What can hang from each mark:
Z_802: Z_822
Z_856: Z_667
Z_115: Z_77 Z_154
Z_822: Z_802
Z_77: Z_115 Z_856
Z_527: Z_77 Z_154
Z_46: Z_154 Z_459 Z_802
Z_154: Z_115 Z_667 Z_822
Z_459: Z_822

Every row comes from one small tree of marks. Brackets hold a mark, then the marks that hang from it, in the order of their numbers. Every link used is in the known rows. Which tree was each row made from?
Known rows:
{Z_527 Z_77}: [-.22,.03,-.10,-.19,.05,-.15,-.16,-.10,-.30,-.08,-.04,-.33,.09,-.30,-.26,.08,-.08,.10,.14,.20,-.09,-.18,.03,.09,-.13,-.01,.00,.41,.10,-.10]
{Z_802 Z_822}: [-.20,-.03,-.13,-.20,.16,-.14,-.01,-.13,-.25,-.18,-.03,-.28,.00,-.25,-.19,.19,.12,.09,.11,.17,-.09,-.16,-.05,.06,.04,.18,.10,.40,.20,-.20]
{Z_115 {Z_77 Z_856} {Z_154 Z_822}}: [-.19,-.21,.05,-.28,.16,.03,-.05,-.05,-.31,-.06,.02,-.36,-.10,-.10,-.43,.39,-.14,.11,-.08,.14,.03,-.30,.18,-.06,-.20,.22,.32,.45,.11,-.07]
{Z_77 {Z_115 {Z_154 Z_667 Z_822}} Z_856}: [-.23,-.04,-.06,-.28,.19,.00,-.05,-.08,-.32,.04,.12,-.50,.01,.26,-.38,.61,-.03,.11,-.14,.14,-.06,-.31,.02,-.08,-.19,.31,.30,.38,-.07,.02]
{Z_115 Z_77 {Z_154 Z_667 {Z_822 Z_802}}}: [-.18,-.08,-.07,-.26,.13,.10,.00,.00,-.28,-.01,.11,-.39,.13,.30,-.46,.35,-.04,.04,.00,.08,-.05,-.23,.14,-.13,-.27,.38,.41,.37,.25,-.14]
{Z_459 Z_822}: [-.20,-.05,-.11,-.17,.09,-.19,.01,-.06,-.33,-.04,-.01,-.25,.03,-.30,-.22,.00,.00,.12,.01,.13,-.03,-.19,.04,.15,.07,-.06,.01,.35,.16,-.18]
{Z_46 {Z_459 Z_822}}: [-.23,-.05,-.10,-.13,.07,-.25,.00,-.03,-.30,-.04,.02,-.16,.05,-.28,-.22,.09,.07,.04,-.01,.12,-.07,-.24,.03,-.05,.10,-.04,.05,.35,.11,-.17]
{Z_856 Z_667}: [-.28,-.08,-.10,-.24,.00,-.13,-.06,-.12,-.27,-.16,-.05,-.17,-.05,-.20,-.13,.08,.07,.00,.23,.19,-.12,-.12,.02,-.05,-.05,.11,-.02,.31,.04,-.22]
{Z_115 Z_77 {Z_154 Z_822}}: [-.13,-.18,-.10,-.25,.09,.07,.00,-.11,-.28,-.05,-.05,-.33,-.04,-.03,-.34,.21,-.03,.14,-.04,.12,.02,-.24,.18,-.06,-.21,.27,.28,.48,.15,.00]
{Z_154 {Z_115 Z_77} Z_667 {Z_822 Z_802}}: [-.30,.04,-.07,-.28,.17,.00,.07,-.01,-.26,.06,-.05,-.42,.22,.16,-.38,.58,.04,-.01,.21,.09,-.07,-.17,.00,-.07,-.29,.31,.38,.38,.14,-.28]
{Z_154 Z_115 Z_667 {Z_822 Z_802}}: [-.24,.11,-.06,-.30,.21,-.12,.09,-.04,-.21,.03,-.05,-.44,.21,.33,-.29,.59,.09,-.01,.04,.13,-.04,-.17,-.05,-.05,-.29,.34,.26,.35,.08,-.35]
{Z_115 {Z_77 {Z_856 Z_667}}}: [-.41,-.11,.04,-.25,.04,-.03,-.18,-.01,-.35,-.13,.05,-.16,-.08,-.38,-.34,.26,-.08,-.04,.33,.19,-.14,-.18,.06,-.08,-.05,.04,.12,.35,.10,-.27]
{Z_77 Z_115}: [-.25,-.05,-.12,-.19,.13,-.21,-.09,-.09,-.31,-.05,-.04,-.28,.01,-.19,-.28,.23,.12,.00,.14,.23,-.08,-.19,-.03,.10,-.02,.05,-.02,.33,.00,.04]
{Z_77 Z_115 {Z_856 Z_667}}: [-.40,-.03,-.01,-.26,.10,-.11,-.20,-.04,-.33,-.11,.10,-.21,-.14,-.28,-.34,.43,.03,-.07,.18,.27,-.14,-.24,-.07,-.05,-.03,.09,.05,.27,-.06,-.09]
{Z_77 {Z_115 {Z_154 Z_667}}}: [-.19,-.07,-.15,-.27,.12,-.04,-.03,-.08,-.33,.05,.06,-.43,.07,.09,-.33,.25,.12,.04,.00,.14,-.07,-.28,.03,-.02,-.10,.26,.15,.34,-.05,.14]
{Z_154 Z_115 Z_667}: [-.23,-.01,-.09,-.29,.13,-.15,.06,-.08,-.29,.05,-.16,-.39,.22,-.04,-.19,.36,.15,.03,.22,.12,-.11,-.23,-.05,.07,-.15,.17,.12,.39,-.07,-.24]
{Z_527 {Z_77 {Z_856 Z_667}} {Z_154 Z_115}}: [-.44,.14,-.03,-.35,.16,-.08,.01,-.05,-.25,-.05,.05,-.39,-.14,-.44,-.41,.44,-.07,.05,.14,.18,-.22,-.22,-.04,-.05,-.21,.08,.07,.38,-.05,-.05]
{Z_46 {Z_154 {Z_115 Z_77} Z_667}}: [-.38,-.16,-.07,-.20,.10,.00,-.01,-.02,-.36,.10,-.13,-.37,.26,-.10,-.27,.40,.17,.00,.26,.05,-.09,-.14,.01,.29,-.10,.15,.25,.44,-.02,-.09]
{Z_527 Z_154}: [-.23,-.06,-.12,-.27,.09,-.16,.14,-.07,-.27,-.12,-.08,-.26,-.07,-.10,-.29,.05,.03,.07,.10,.15,-.13,-.20,.08,.14,-.13,.06,.01,.36,.08,-.03]
{Z_77 {Z_115 {Z_154 Z_667}} Z_856}: [-.26,-.12,-.03,-.29,.19,-.08,-.10,-.03,-.35,.03,.12,-.43,.02,.05,-.43,.45,-.01,.00,-.01,.15,-.10,-.33,.01,-.02,-.08,.21,.15,.33,-.08,.06]
{Z_822 Z_802}: [-.21,-.05,-.08,-.23,.15,-.21,-.11,.02,-.24,-.14,-.02,-.20,.00,.00,-.33,.15,.02,-.10,.07,.17,-.04,-.16,.04,.04,-.08,.11,.02,.26,.20,-.24]
{Z_154 Z_667 {Z_822 Z_802}}: [-.19,.07,-.10,-.26,.14,-.06,.03,-.02,-.22,-.07,.07,-.37,.17,.45,-.25,.39,.01,.01,.06,.12,-.10,-.16,.00,-.04,-.25,.27,.23,.36,.18,-.34]
{Z_46 {Z_154 Z_667} Z_459 {Z_802 Z_822}}: [-.36,-.05,-.11,-.09,.07,-.13,.00,.00,-.32,-.11,.36,-.22,.20,.04,-.16,.44,.30,-.06,-.02,.02,-.14,-.14,-.04,.15,.18,.33,.25,.42,.06,-.09]
{Z_527 Z_77 {Z_154 Z_115 Z_667 Z_822}}: [-.28,.26,-.17,-.33,.16,-.01,.20,-.13,-.22,.08,-.05,-.60,.20,.10,-.29,.48,.01,.23,.05,.10,-.18,-.23,-.02,.06,-.39,.19,.23,.51,.01,-.05]

Write each row's tree:
[-.33,-.08,-.10,-.28,.10,-.05,.04,-.07,-.35,.10,-.11,-.38,.25,-.19,-.27,.32,.10,.01,.35,.12,-.13,-.21,-.04,.05,-.15,.14,.22,.41,.05,-.20]
{Z_154 {Z_115 Z_77} Z_667}
[-.20,-.14,-.01,-.30,.13,.09,-.04,-.05,-.35,.02,.07,-.45,.07,.16,-.40,.47,-.14,.12,.02,.09,-.06,-.31,.11,-.08,-.24,.28,.40,.48,.11,-.18]
{Z_115 {Z_77 Z_856} {Z_154 Z_667 Z_822}}
[-.32,-.16,-.03,-.14,.12,-.28,.01,-.01,-.25,.01,-.17,-.19,.12,-.17,-.21,.41,.26,-.06,-.02,.09,-.01,-.17,.02,.10,.02,.14,.10,.36,-.18,-.03]
{Z_46 {Z_154 Z_115} Z_459}
[-.29,-.13,-.02,-.09,.05,-.22,-.04,-.01,-.24,-.10,.15,-.14,.08,.11,-.19,.47,.22,-.03,-.20,.07,.02,-.14,.10,.15,.00,.24,.20,.41,-.04,-.02]
{Z_46 {Z_154 Z_822} Z_459 Z_802}
[-.29,.04,-.14,-.35,.15,-.08,.24,-.09,-.27,.07,-.13,-.43,.11,.03,-.28,.28,.12,.08,.19,.07,-.19,-.23,-.01,.10,-.21,.16,.11,.40,-.04,-.08]
{Z_527 {Z_154 Z_115 Z_667}}
[-.10,-.09,-.13,-.26,.15,-.05,-.01,-.13,-.25,-.03,-.01,-.40,-.08,.07,-.33,.40,.11,.12,-.19,.19,.03,-.24,.08,-.03,-.17,.29,.18,.38,-.03,.20]
{Z_77 {Z_115 {Z_154 Z_822}}}
[-.33,-.03,.03,-.30,.17,-.03,.04,-.05,-.31,.09,-.09,-.46,.20,.00,-.33,.70,-.04,.06,.22,.12,-.09,-.28,-.02,.00,-.26,.19,.35,.48,.00,-.34]
{Z_154 {Z_115 {Z_77 Z_856}} Z_667 Z_822}
[-.25,.18,-.16,-.29,.18,-.07,.13,-.11,-.19,.01,-.12,-.52,.03,-.14,-.29,.43,-.01,.23,-.03,.17,-.09,-.22,.03,.03,-.33,.13,.15,.50,.01,.04]
{Z_527 Z_77 {Z_154 Z_115 Z_822}}
[-.30,.16,-.20,-.28,.05,-.04,.03,-.06,-.30,-.02,.06,-.47,.14,-.02,-.31,.12,-.07,.15,.17,.12,-.30,-.22,.02,.09,-.24,.05,.08,.43,.10,-.05]
{Z_527 Z_77 {Z_154 Z_667}}
[-.27,-.27,.03,-.26,.12,-.05,-.12,-.01,-.37,-.05,-.02,-.29,-.07,-.31,-.46,.23,-.14,.01,.03,.14,.00,-.28,.17,-.01,-.08,.12,.20,.38,.09,-.05]
{Z_115 {Z_77 Z_856} Z_154}
[-.18,.03,-.12,-.27,.21,.03,-.03,-.02,-.23,.02,.13,-.45,.05,.46,-.46,.53,.07,.00,-.16,.15,-.04,-.23,.04,-.13,-.23,.40,.30,.29,.08,.04]
{Z_77 {Z_115 {Z_154 Z_667 {Z_822 Z_802}}}}
[-.24,.16,-.16,-.29,.11,-.03,.08,-.11,-.23,-.10,-.02,-.43,-.01,-.05,-.32,.23,-.09,.24,-.03,.18,-.16,-.20,.09,.04,-.31,.09,.12,.49,.15,.02]
{Z_527 Z_77 {Z_154 Z_822}}
[-.19,-.10,.00,-.26,.22,-.06,-.09,-.09,-.28,-.03,.04,-.42,-.16,.03,-.41,.58,-.02,.07,-.21,.19,.07,-.31,.06,-.04,-.16,.24,.22,.40,-.05,.11]
{Z_77 {Z_115 {Z_154 Z_822}} Z_856}
[-.37,.16,-.07,-.27,.22,-.07,-.04,-.06,-.27,-.03,.10,-.46,-.12,-.07,-.48,.56,-.12,.14,-.07,.25,-.14,-.28,.00,.05,-.29,.06,.15,.44,.01,.14]
{Z_527 {Z_77 Z_115 Z_856} {Z_154 Z_822}}
[-.26,.12,-.13,-.35,.17,-.04,.30,-.12,-.23,.07,-.10,-.48,.14,.26,-.22,.47,.13,.17,.07,.09,-.14,-.23,-.02,.06,-.32,.27,.25,.46,-.06,-.13]
{Z_527 {Z_154 Z_115 Z_667 Z_822}}
[-.34,-.08,-.04,-.05,.06,-.26,-.03,.05,-.34,-.05,.25,-.10,.09,-.21,-.24,.24,.18,-.06,-.18,.04,-.03,-.17,.10,.27,.22,.02,.09,.31,.02,.02]
{Z_46 Z_154 {Z_459 Z_822} Z_802}
[-.18,-.22,-.13,-.29,.05,.04,-.03,-.07,-.36,.02,.01,-.38,.13,-.06,-.35,.13,.00,.08,.17,.09,-.14,-.25,.13,-.01,-.13,.20,.24,.41,.14,-.06]
{Z_115 Z_77 {Z_154 Z_667}}
[-.24,-.05,-.05,-.24,.13,-.07,.09,-.13,-.26,.04,-.22,-.36,.11,-.18,-.28,.44,.09,.09,.18,.19,.01,-.20,.04,-.01,-.21,.17,.27,.48,.04,-.16]
{Z_154 {Z_115 Z_77} Z_822}
[-.43,-.12,.03,-.32,.21,-.11,.13,-.01,-.32,.01,-.13,-.34,-.07,-.40,-.47,.41,-.02,.00,.21,.15,-.12,-.26,.04,.08,-.20,.03,.20,.39,-.01,-.04]
{Z_527 {Z_154 {Z_115 {Z_77 Z_856}}}}
[-.36,.13,-.07,-.30,.15,-.05,-.03,-.01,-.34,-.04,.09,-.47,.07,-.04,-.39,.30,-.18,.10,.13,.10,-.27,-.28,.02,.10,-.25,.01,.11,.44,.07,-.10]
{Z_527 {Z_77 Z_856} {Z_154 Z_667}}
[-.24,-.07,.01,-.30,.15,.02,-.10,-.11,-.25,-.07,.14,-.34,-.22,.00,-.37,.58,.00,.07,-.13,.22,-.01,-.26,.04,-.18,-.13,.31,.20,.35,-.07,.04]
{Z_77 {Z_115 {Z_154 Z_822}} {Z_856 Z_667}}
[-.28,-.26,.05,-.26,.05,.04,-.16,-.02,-.35,-.10,.08,-.21,-.17,-.35,-.42,.24,-.11,-.02,.13,.18,-.07,-.25,.14,-.16,-.07,.18,.19,.37,.07,-.09]
{Z_115 {Z_77 {Z_856 Z_667}} Z_154}
[-.29,-.06,-.07,-.15,.06,-.07,.00,-.06,-.30,-.04,.20,-.34,.21,.33,-.16,.45,.15,.04,-.05,.04,-.03,-.13,.08,.33,-.10,.25,.23,.43,-.01,-.13]
{Z_46 {Z_154 Z_667 Z_822} Z_802}
[-.20,-.01,-.13,-.24,.11,-.06,-.18,-.08,-.32,-.03,.06,-.44,-.01,-.30,-.40,.22,.00,.09,-.10,.22,-.06,-.25,.07,-.02,-.11,.14,.06,.35,-.01,.30]
{Z_527 {Z_77 {Z_115 Z_154}}}
[-.35,-.10,-.07,-.16,.04,-.11,-.08,.02,-.35,-.05,.20,-.25,.21,.11,-.20,.27,.17,-.05,.03,.04,-.05,-.13,.07,.40,.02,.18,.11,.35,-.05,-.07]
{Z_46 {Z_154 Z_667} Z_802}
[-.38,-.10,.01,-.29,.16,-.10,-.06,-.02,-.37,.08,-.07,-.39,.19,-.20,-.37,.52,-.03,-.03,.33,.13,-.12,-.27,-.05,.08,-.15,.07,.24,.44,-.05,-.29]
{Z_154 {Z_115 {Z_77 Z_856}} Z_667}
[-.09,-.08,-.15,-.29,.10,-.02,.06,-.14,-.25,.01,-.01,-.46,.10,.34,-.21,.28,.02,.16,-.10,.07,-.02,-.24,.10,-.08,-.24,.34,.24,.44,.06,-.13]
{Z_115 {Z_154 Z_667 Z_822}}
[-.31,-.06,-.06,-.12,.03,-.13,.00,-.02,-.28,-.03,.22,-.23,.24,.35,-.16,.53,.22,-.02,-.11,.01,-.07,-.13,.07,.15,-.05,.29,.24,.41,-.06,-.09]
{Z_46 {Z_154 Z_667 Z_822} Z_459 Z_802}
[-.41,.06,-.01,-.25,.07,-.08,-.33,-.06,-.34,-.10,.17,-.32,-.10,-.40,-.37,.44,-.10,.01,.18,.28,-.17,-.22,-.05,-.07,-.08,.01,.01,.33,-.01,.03]
{Z_527 {Z_77 Z_115 {Z_856 Z_667}}}
[-.33,.05,.02,-.26,.06,-.12,-.24,-.06,-.29,-.17,.13,-.28,-.05,-.40,-.31,.27,-.16,.04,.18,.22,-.16,-.21,.00,-.06,-.12,.02,.00,.35,.07,-.25]
{Z_527 {Z_77 {Z_856 Z_667}}}
[-.35,-.09,-.07,-.07,.10,-.18,-.03,-.03,-.27,-.19,.27,-.14,.06,-.20,-.19,.39,.28,-.07,-.11,.06,-.03,-.12,.01,.16,.20,.28,.19,.37,.07,-.01]
{Z_46 Z_154 Z_459 {Z_802 Z_822}}
[-.35,-.09,-.03,-.10,.01,-.18,-.06,.04,-.33,-.04,.23,-.17,.26,.13,-.18,.37,.22,-.11,.00,.01,-.13,-.16,.07,.20,.07,.22,.13,.35,-.09,-.06]
{Z_46 {Z_154 Z_667} Z_459 Z_802}
[-.21,-.16,.01,-.27,.21,-.14,-.14,-.03,-.33,-.03,.06,-.34,-.16,-.18,-.46,.37,-.02,-.03,-.12,.20,-.01,-.31,.04,.02,-.07,.15,.09,.33,-.08,.15]
{Z_77 {Z_115 Z_154} Z_856}
[-.31,.00,-.09,-.31,.17,-.01,.26,-.08,-.26,.03,-.18,-.40,-.02,-.15,-.36,.41,.07,.13,.14,.15,-.09,-.19,.07,.03,-.29,.18,.25,.49,.04,-.01]
{Z_527 {Z_154 {Z_115 Z_77} Z_822}}
[-.28,.24,-.11,-.30,.25,-.08,.13,-.02,-.16,-.05,.01,-.48,.02,.01,-.47,.47,-.04,.08,-.08,.18,-.09,-.19,.02,-.02,-.37,.19,.21,.40,.13,-.01]
{Z_527 Z_77 {Z_154 Z_115 {Z_822 Z_802}}}
[-.27,-.06,-.05,-.13,.06,-.30,.01,.03,-.31,-.05,.26,-.13,.08,-.33,-.23,.20,.12,-.03,-.08,.09,-.06,-.20,.07,.06,.18,.04,.05,.31,.07,-.11]
{Z_46 {Z_459 Z_822} Z_802}
